Each row was made from one small tree. The marks that hang from a mark follow it in brackets, in the order of their numbers. Every link used is in the known rows. Write each row's tree.
(in the rows, 128 means zero)
Known rows
j237(j104): [104 134  95 108 128 171 135 120 108 161 147  98 141 135 138 152 168 109
 125 184]
j186(j816): [112 146 120 130 152 170 131 136 111 165 172 113 133 113 115 134 169 124
 107 154]
j273(j186(j775)): [ 97 125 109 108 144 177 122 114 101 194 136 136 147 119 103 127 169 122
 108 150]
j104(j237 j273(j186(j775 j816(j845)))): [ 98 139 122 104 132 205 138 128  96 179 151 110 166 119 124 166 169 146
 137 184]
j237(j104(j273(j186(j775 j816(j845))))): [ 84 131  97  89 132 191 133 115 110 185 155 100 150 139 154 147 178 117
 124 192]
j104(j237 j273(j186(j816(j381 j845)))): [103 146 118 114 116 199 134 118 100 171 157 119 164 119 130 172 163 145
 149 193]
j104(j237 j273): [117 137 116 112 121 195 151 137  91 144 140 101 173 124 126 185 158 144
 141 183]
j453(j197): [106 148 144 112 155 175 134 123 100 164 143 132 139 119 132 143 142 115
 108 149]
j186(j775 j816(j381)): [132 156 111 134 154 169 123 152 116 192 184 107 142 121  92 138 173 132
 103 151]
j453(j197(j237(j104))): [114 158 123 107 159 181 140 106  95 170 149 111 129 111 142 150 135 126
 131 169]
j381(j816): [109 139 123 115 136 161 158 116  92 151 141 113 140 110 120 139 137  98
  96 145]
j453(j186(j775 j816(j845)) j197(j237)): [ 97 190 143 100 196 178 120 122  99 204 161 147 118  97 142 139 149 121
 105 148]
j775(j186): [121 149  96 124 142 165 148 115 107 179 135 128 160 103 135 161 174 104
 117 157]
j197(j237(j104(j273(j186)))): [114 142  80 104 138 185 141  98  94 169 151  97 140 114 141 154 151 137
 148 186]
j453(j186 j197(j237)): [102 179 132 106 178 175 131 108  88 177 136 156 124  94 143 155 135 117
 118 151]
j197(j237(j104)): [126 148  82 114 139 171 138 106  97 162 155  93 130 113 131 150 149 132
 144 180]
j237(j104(j273)): [ 98 129  92  96 127 186 144 123 106 159 147  92 156 141 153 162 171 116
 127 190]
j197(j237(j104(j273(j186(j775 j816))))): [116 146  82 104 150 190 142 105  95 181 160  90 138 112 134 149 159 140
 141 183]
j237(j104(j273(j186(j816(j381 j845))))): [ 90 138  94  99 119 185 129 108 114 179 161 108 148 139 158 153 172 116
 134 199]
j845(j816(j381)): [137 175 120 129 106 172 132 130 118 148 178 127 127 117 121 146 171 117
 128 162]
j186(j775 j816(j381 j845)): [124 161 119 126 142 160 107 148 128 196 193 116 137 131 109 127 172 124
 103 157]

Which tree is each row?
[113 161 108 125 148 165 137 116 119 190 160 128 148 102 146 149 180 104
 114 161]
j775(j186(j816(j845)))
[100 138 118 112 130 206 144 121  91 166 146 112 166 113 125 173 165 147
 144 186]
j104(j237 j273(j186(j816)))
[107 197 137 109 185 173 115 121 103 206 169 152 119  99 138 145 145 122
 113 154]
j453(j186(j775 j816(j381 j845)) j197(j237))
[ 96 140 122 109 124 202 137 119  97 169 151 116 163 117 133 168 165 143
 144 189]
j104(j237 j273(j186(j816(j845))))
[ 90 125  91  90 132 192 140 115 104 179 142  99 157 138 147 154 175 119
 125 189]
j237(j104(j273(j186(j775))))
[106 145 117 111 125 201 134 126 100 182 156 113 167 121 121 170 167 147
 142 188]
j104(j237 j273(j186(j775 j816(j381 j845))))
[111 148  86 100 144 185 134 103 100 182 165  95 135 117 142 145 158 137
 141 186]
j197(j237(j104(j273(j186(j775 j816(j845))))))
[103 137 118 108 139 209 145 129  91 178 146 105 169 114 116 170 171 149
 138 181]
j104(j237 j273(j186(j775 j816)))
[102 132 114 107 121 202 145 118  88 161 133 117 171 117 126 177 160 144
 146 186]
j104(j237 j273(j186))
[ 91 137  93  96 125 187 129 114 114 187 161 104 151 141 151 151 175 118
 129 196]
j237(j104(j273(j186(j775 j816(j381 j845)))))
[ 95 135  90 100 131 191 137 116 108 185 156  99 154 136 143 156 176 122
 130 193]
j237(j104(j273(j186(j775 j816(j381)))))
[ 94 134  90 102 125 190 136 110 109 177 156 104 151 134 150 158 173 120
 134 196]
j237(j104(j273(j186(j816(j381)))))
[ 92 168 144  99 184 177 127 133  94 191 130 155 139 111 131 149 154 107
  92 140]
j453(j186(j775) j197)
[ 94 183 128  94 201 195 138 121  91 203 154 125 126  98 149 155 156 125
 113 162]
j453(j186(j775 j816) j197(j237(j104(j273))))
[ 91 184 128 100 189 192 138 109  91 187 155 135 121  95 160 159 148 121
 123 169]
j453(j186(j816) j197(j237(j104(j273))))
[102 192 122 109 178 187 133 108  96 191 163 140 122  97 157 165 144 123
 131 175]
j453(j186(j816(j381)) j197(j237(j104(j273))))
[ 99 162 118 114 176 170 124 145 103 187 151 138 135 109 115 143 177 114
  92 143]
j453(j186(j775 j816))
